Known rows, with every way that one mark hangs from another
G(E(C(J) L) N): [-36 -25  17 -25  47 -54 -51  65   7 -12  20  35   0 -28  20  48   9   8
 -25 -58 -30 -10 -12 -36 -16  21 -28 -12  38  56   8 -39   2  -2]
M(B G(E) L(F Z)): [ 19  14 -10  13  -4  35 -71 -59   9 -10   9 -79 -41  17  47  42 -11 -32
  17  13 -23  29  -5  75 -11 -16 -49  20 -59 -66  -1  18 -47 -29]
G(M(L(E F Z)) N): [  3  39  -7 -23 -21  16  12  18  -3  12 -22  -7 -36  43  53  19  15  -5
  -5   3 -18  -9 -82   4  -4 -39 -17   9 -42   2 -20 -21 -24 -28]
F(L(E J M(B G))): [-22  -9   8  14   7 -42 -43   1  31  18  30  -6   2   7  -6  24 -10 -16
  14   3 -18   1  15   2   8  12 -39  40 -38 -76   3  50 -40 -59]
E(L(Z)): [ -6  53 -31  24  -1 -14 -38  28  -7  -5 -49 -27  -2 -20  10  23 -17 -28
  -4 -52 -39  -6 -54  18  42  -1 -17 -43 -30   0  13  13  31 -23]
G(E(L(J(C))) M N): [ -6 -15  32 -44  44 -49   5  47 -13  17 -28  39  -5  17  28  15   8  25
 -11 -49 -22 -27 -36 -33 -16   1 -19  45  18  95  -1 -38 -43  -8]
F(L(E M N)): [-34  43  -6   3 -17 -63   5  20  12  13  -7  -6  -3   6  -3  13  11  -7
   4 -15   1  -8 -41 -42  14   3  -4   7   0  -1 -18  28   7 -22]
G(E M(L(J)) N): [-20 -23  11 -45  28 -38  14  37 -11  66   6  34 -29  32  55  18  31  -4
 -26 -17 -31 -13 -51 -14 -14 -22 -29  18   7  44 -26 -10 -50 -10]
L(E N): [-50  59 -10  13  -3 -54  15  22   3  20 -15 -20   5   7  -3  33   3 -16
  13  -4  -4 -30  -5  -2  27   6  22   4 -10   0  10  19   7 -21]
M(B G L(F)): [-15  -1 -34  15 -36  41 -40 -65  15  14   9 -44 -48  10  25  50  -6 -44
  -7  11 -18  28   1  61   6  -8 -74  34 -54 -81  20  82 -31 -36]
J(L): [-31  26 -48  21 -13   0  12 -11 -12  20 -36 -15  -4 -18   1  16   0 -61
 -15 -30 -25   7 -21  17  49  10 -25 -22 -18   6  24  73  32  -2]
G(E): [-26  22  -2  13  19 -34 -10   1 -12  18 -21 -33  -1 -13   9  28   0 -35
   3 -13  -6 -16 -12  14  31  12  20 -21 -10  14   6  17  -3   6]
N(L(F(G) J(C) M)): [-32   2  -1 -22 -22  -1 -54 -36  24 -12 -43 -12  15  18 -41  10 -46  -7
  -3 -41  25   6 -30 -38  28 -27 -15  71  -4 -12 -18  30 -20 -26]
F(G(M(B))): [-25 -20  10  25 -15 -20  -8  -7   1  51 -23 -35 -45  22  26  40 -30 -45
  12 -22  12  39   9  -7  20 -28 -27  35 -51 -28  33  71 -49 -36]
J(C(E(G)) L(F Z)): [ 13  55  -2  49  27  13   8 -22   8 -55 -32 -54   0 -13 -20   9 -31 -28
  40 -31  -8 -16  -1  31  22 -32  -3  22 -37   7   2   1   9  -4]
E(G L): [-41  17 -10  29  24 -32 -11  19 -11  18 -27  -9 -19 -44 -20  40 -27 -28
  -2 -64 -20 -18 -14  -9  51  -2 -33 -13 -17   9  27   8  30 -24]
L(M): [-34   3  -1   4 -33 -42 -20  24 -10  33 -49 -18  -9   2   7  22 -13 -36
   2 -19  -2  -9 -45  -3  44 -13   6   0 -21   5  -4  43  16 -16]
J(C L): [-18  33 -37  28  -8  -5  22 -27 -12 -15 -55  -9  17  -6   1   1  -5 -55
   4 -35 -11  -1  -8  18  34  18 -17   9  -9  31  36  83  18  -7]
B(M(L(F N Z))): [-21  37 -26 -22 -75  10 -12   9   5   4 -38 -74 -41  23  43  21   7 -14
 -26   5 -24 -11 -84  22   3 -63 -14  17 -16 -15 -41  24  -1  -6]
M(B G(N) L(F)): [-22 -16 -19 -10 -37  40  -5 -57   7  38  15 -10 -63  28  48  56   2 -29
 -25  -1 -18  35   2  42 -10 -12 -88  39 -45 -58   8  55 -36 -36]
E(L(M Z)): [ -1  27  -6   3 -21 -35 -60  43 -10   0 -61 -25 -11  -9  15  16 -20 -16
   2 -46 -27  -6 -74   1  40 -21 -19 -24 -31  17  -7   0  33 -28]
E(C G L(F J Z)): [-31  21   5   5  -7 -18 -83  40  16 -40 -11 -53  13 -15 -16  56 -56  26
   3 -71 -37 -39 -41  -8  47 -55 -17  33 -17 -23  -3 -44  13 -35]
C(E(L) J): [-20  25 -23  20  64 -29 -35  60  27  -4  15  32  -8 -49 -31  30  20 -34
 -13 -22 -45 -16 -16   1   6  22 -23 -46   0   4   9  14  25   3]
C(E): [-18  37  -8  42  26 -39  18  18   6  13 -10  -7  -7 -23  -9  24   8 -33
  12 -11 -11 -19  -2  24  27   9  14 -34 -20  -5   8  40   1  -3]
N(G(E(C) M(B)) L): [ -7 -50  35   5  31 -46 -41 -26  -6   0  -9 -21 -43 -18  46  47 -23  15
  18 -71   4  71  37 -14  -5   1 -21  30  -8  12  21   1 -69 -62]
C(E(L(J))): [-18  32 -15  12  54 -41 -22  48  21   7   8  22   7 -35 -32  26   8  -2
  -9 -30 -51 -40 -19  11  27   5 -16 -25  -6   4   1   9   4  -7]
C(J(L)): [-43  11 -52   8   9   8 -17  21   9  21 -13   8   3 -21 -13  20   9 -79
 -29 -23 -39  11 -22   3  31  10 -25 -24  -5  -5  14  69  48   6]
M(B G L(J)): [-29 -13 -26  16  -1  -7 -39 -23  17  45  23  -4 -19  16  25  37  -3 -41
  -6  -2 -40   8  19  58   7  -3 -68  31 -38 -77  21  84 -41 -56]
E(C G(M N)): [-51 -44  50  11 -14 -72  35  49 -23  38 -23   7 -37   7  46  50 -31   8
  12 -74  17  -4 -10 -47  16 -32 -12  41  -6  44  21 -10 -27 -39]
J(C(E(L))): [  6  44  -8  39  47 -41   6  10   8 -40 -29  17   6 -33 -18  11   4 -11
  19 -35 -16 -27  -1  15   8  30 -11 -12  -5  43  30  30   0  -8]
C(E(G) J(L(F))): [-35  11 -19  21  50  21 -13  14  29  -2  25 -13 -20 -40 -52  37  -5 -52
  -6 -11 -27  -8   2   2  18 -24 -25   1 -17 -19  -9   9  33  20]
F(G): [-47  23 -11  38 -10 -26  -6 -16   0  36 -26 -29  -6  -4  -9  30 -25 -60
   4 -35  10   2   7 -14  47  -5   0  -4 -28 -32  27  66   3 -16]
M(B): [-27  10 -22  23 -18 -12 -11  -5   1  26 -23 -33 -16   6  19  43 -15 -42
  -5 -10 -19  15   5  40  33  -9 -20  -2 -38 -32  22  71  -8 -28]
G(E N): [-30   7  12 -11  18 -36  23  12 -18  42 -16  -2 -15   3  33  33   9 -20
 -15 -28  -6 -11 -10  -2  14   9   4 -15  -1  37  -7  -8  -7   6]

Rows
[-18   2  25   0  -9 -56 -56  40   0  19 -35 -50 -48   7  27  46 -48  11
  17 -52 -22  15 -20   1  18 -65 -54  35 -36   6 -12 -28   6 -56] -> E(G L(M(B) N Z))
[-15 -15  38  11  57 -58  48  56 -12  43  -7  43 -65 -28  11  34  -2  12
   3 -60 -11 -11 -14 -37   1 -15 -38   0 -16  61   8 -41 -19 -18] -> C(E(G(M N) L))
[ 18  60 -15  38  40 -36 -14  18  23 -28 -11   6  29  16  14  -9  10 -20
  26 -13 -38 -40 -26  48  -4 -16   0  -4 -14  -6 -10  33 -25 -30] -> M(L(J(C(E)) Z))
[-20  40 -58  -2 -18  56 -55  12  18 -11 -22 -43   2  -3 -10  25  -6 -68
 -24 -15 -47  13 -57  18  30 -29 -17 -13 -29 -35 -15  29  51  11] -> C(J(L(F Z)))
[-64  32  25  14 -18 -51 -13  13  13 -26   6 -58   0  -1 -17  64 -36  24
  33 -26  19 -44   9 -23  29 -34  20  60  -8 -10  11 -27  -5 -28] -> L(E(C G) F N)
[-35 -12  16   0 -18 -33   2  -1  -6  69 -23 -35 -61  26  43  53 -11 -17
  11 -37 -17  52  26 -11   7 -42 -11  55 -35 -21   6  32 -32 -51] -> L(N(G(M(B))))
[-40  46 -34 -23 -34   9 -24   1   5   5 -27 -34 -28  -7 -12  50  -4   1
 -28 -31 -27  -6 -52 -10  28 -19 -32  17  -8   3  -4   5  29   4] -> E(L(F N))
[-29 -27  29  12  -4 -45  -3   3 -16  25 -23 -56 -27 -27  20  26  -4 -36
   7   0  10 -18  10  17   8  23  15   9 -16   3  12  24 -32   0] -> B(M(G(E)))
[-15 -56  53 -17   3 -48 -20  -4 -10  53  -3 -13 -50  20  56  45 -13  -8
  13  -9   8  27  30  14 -15   1 -39  39 -31   5  -3  -2 -47 -32] -> L(M(B G(E N)))
[-30  38  28  60  13 -73 -27  41   0 -37 -16 -50  26 -12   5  37 -46  -5
  53 -47   7 -44  10   4  43 -18  32   0 -30 -15  28 -20  -2 -56] -> L(E(C G) Z)
[-37  35  -3  59   8 -54 -12 -17  22 -33  22 -12  26 -23 -13  24 -16 -19
  20 -50  19  -7  20 -48  27  28  -3  -4  -6 -41  41  59 -20 -36] -> F(G L(E(C)))
[-14 -37  50  19  41 -51  57  39  -2  60   5  12 -71   7  38  46 -13   0
  15 -27   1  13  26  -1 -10 -41 -32  30 -39  20   4  -8 -53 -34] -> C(E(G(M(B) N)))
[-35   9 -19  -5 -19 -39 -25  29  14  31 -12   6  13   2  -7   8  -2 -26
 -24 -32 -29  -9 -61 -33  35 -13 -16   5  -2 -26 -29  53   7 -16] -> F(L(J M))
[ 21  21   8  -3  27 -35 -29  25  -4  -7 -33 -17  12  40  48  -9   5 -14
  24 -17 -25 -24 -58  24 -14 -26   4  29  -9  37 -13   1 -53 -25] -> G(E M(L(J(C) Z)))
[ -1   0  16 -19  45 -47 -27  37  -7  -6 -34   5  10   1   3  12  -2   8
   7 -37 -23 -33 -37 -15   2   7  -1  39   8  72  12 -15 -37  -7] -> G(E(L(J(C))) M)
[-21  49 -47 -15 -20  30 -54  -3  17  -5 -34 -35  13   5 -14  25 -31 -11
 -26 -41 -28   5 -71  14  43 -30  -8  -6 -22 -44 -34  -1  11 -24] -> N(L(F J Z))
[-42   4   2  15 -14 -17 -45   6   3 -38 -13 -39 -14 -39 -20  63 -43  10
   1 -68  -8 -24 -23 -17  46 -22 -31  28 -10   0  26  -8  14 -20] -> E(C G L(F))
[ 10  70 -12  40  18 -35  26   1   5 -32 -38 -25   5   6  16  -4   1 -18
  35 -29 -16  -3  -2  30  -4  -6  -2   7 -10  38   4  30   3 -10] -> J(C(E) L(N Z))
[-24 -34  16  17 -34 -35 -40  -9   0  41 -23 -35 -36   9  25  42 -28 -38
  19  -6   3  26  18  32  18  -2 -36  38 -52 -44  20  64 -26 -47] -> L(M(B G))
[-36 -53  42 -28  21 -65 -16  76  -1  22   7  25 -17  11  50  44   8   1
  -6 -37  -3   3 -21 -46 -27  -4   4  20  24  57  -1 -25 -38  -3] -> G(E(C(J)) M N)
[-34  -7   5  -1 -58   1 -43 -18  -1  22 -33 -47 -29   6  -2  40 -26 -34
  11  -3  11   0 -30   5  34 -11 -11  43 -43 -41  -5  35   0 -13] -> L(F M(G))
[-45 -13  13  -6 -43 -32  -8   8  -1   9  -4 -35 -53  19  36  54 -19  15
  10 -43   7   0 -45 -28   0 -61 -37  76  -3  11   1   5 -34 -29] -> E(C G(M(L(F N))))
[-18  30 -29   0  43  16 -51  38  37 -23  17   5 -14 -43 -46  43  14 -25
 -22  -6 -44 -17 -35   2   6   0 -22 -22  -8 -16 -10   1  27  20] -> C(E(L(F)) J)
[  3  56 -36  37 -12   0   4 -14 -13 -30 -69 -33  24   7  16  -6 -17 -54
  18 -42 -19   3 -23  33  32   4  -6  -3 -26  22  25  58  24 -17] -> J(C L(Z))
[-36  -8   6 -14 -46 -52 -22  20   5  45 -31 -35 -35  31  33  44 -17 -10
   3  -8  -7  21 -14  10  13 -39 -24  42 -24  -4 -12  45 -12 -33] -> L(M(B) N)
[-37 -43  20  -3  33 -46 -40  17   9  12  46  37 -19  -6  52  44  18 -22
  -6 -31 -11   6  20  -7 -42  32 -48  12  21   3  14   6 -37 -21] -> M(G(E(C(J)) N) L)
[ -3  53 -21  12  12 -27 -45  34   6 -29 -53 -12  40   4  -4   9 -23 -11
   4 -54 -43 -34 -43  17  29  -7  -6   6 -13  14   9  10  14 -32] -> E(L(J(C) Z))
[-18  -7 -27  35 -12  -1 -22 -44   5  33   6 -15 -41   2  38  39  -2 -55
   3  -4 -19  29  20  60   4  14 -72  11 -46 -63  38  97 -31 -50] -> M(B G L)
[-32  27 -17  33   1 -42  -2  10  -1 -36  -9 -13  26 -23  -3  24  -4 -21
  17 -28 -11 -19   6   8  42  23  -4  -7  -7  14  47  48  11 -28] -> J(L(E(C)))
[-31  33 -26  13 -23   2 -17 -11   9 -55  -7 -37  19 -13 -15  35  -9 -10
   7 -13 -10 -20 -14  10  42   3  -5  15 -15  -4  30  33  14 -10] -> J(L(E(C) F))
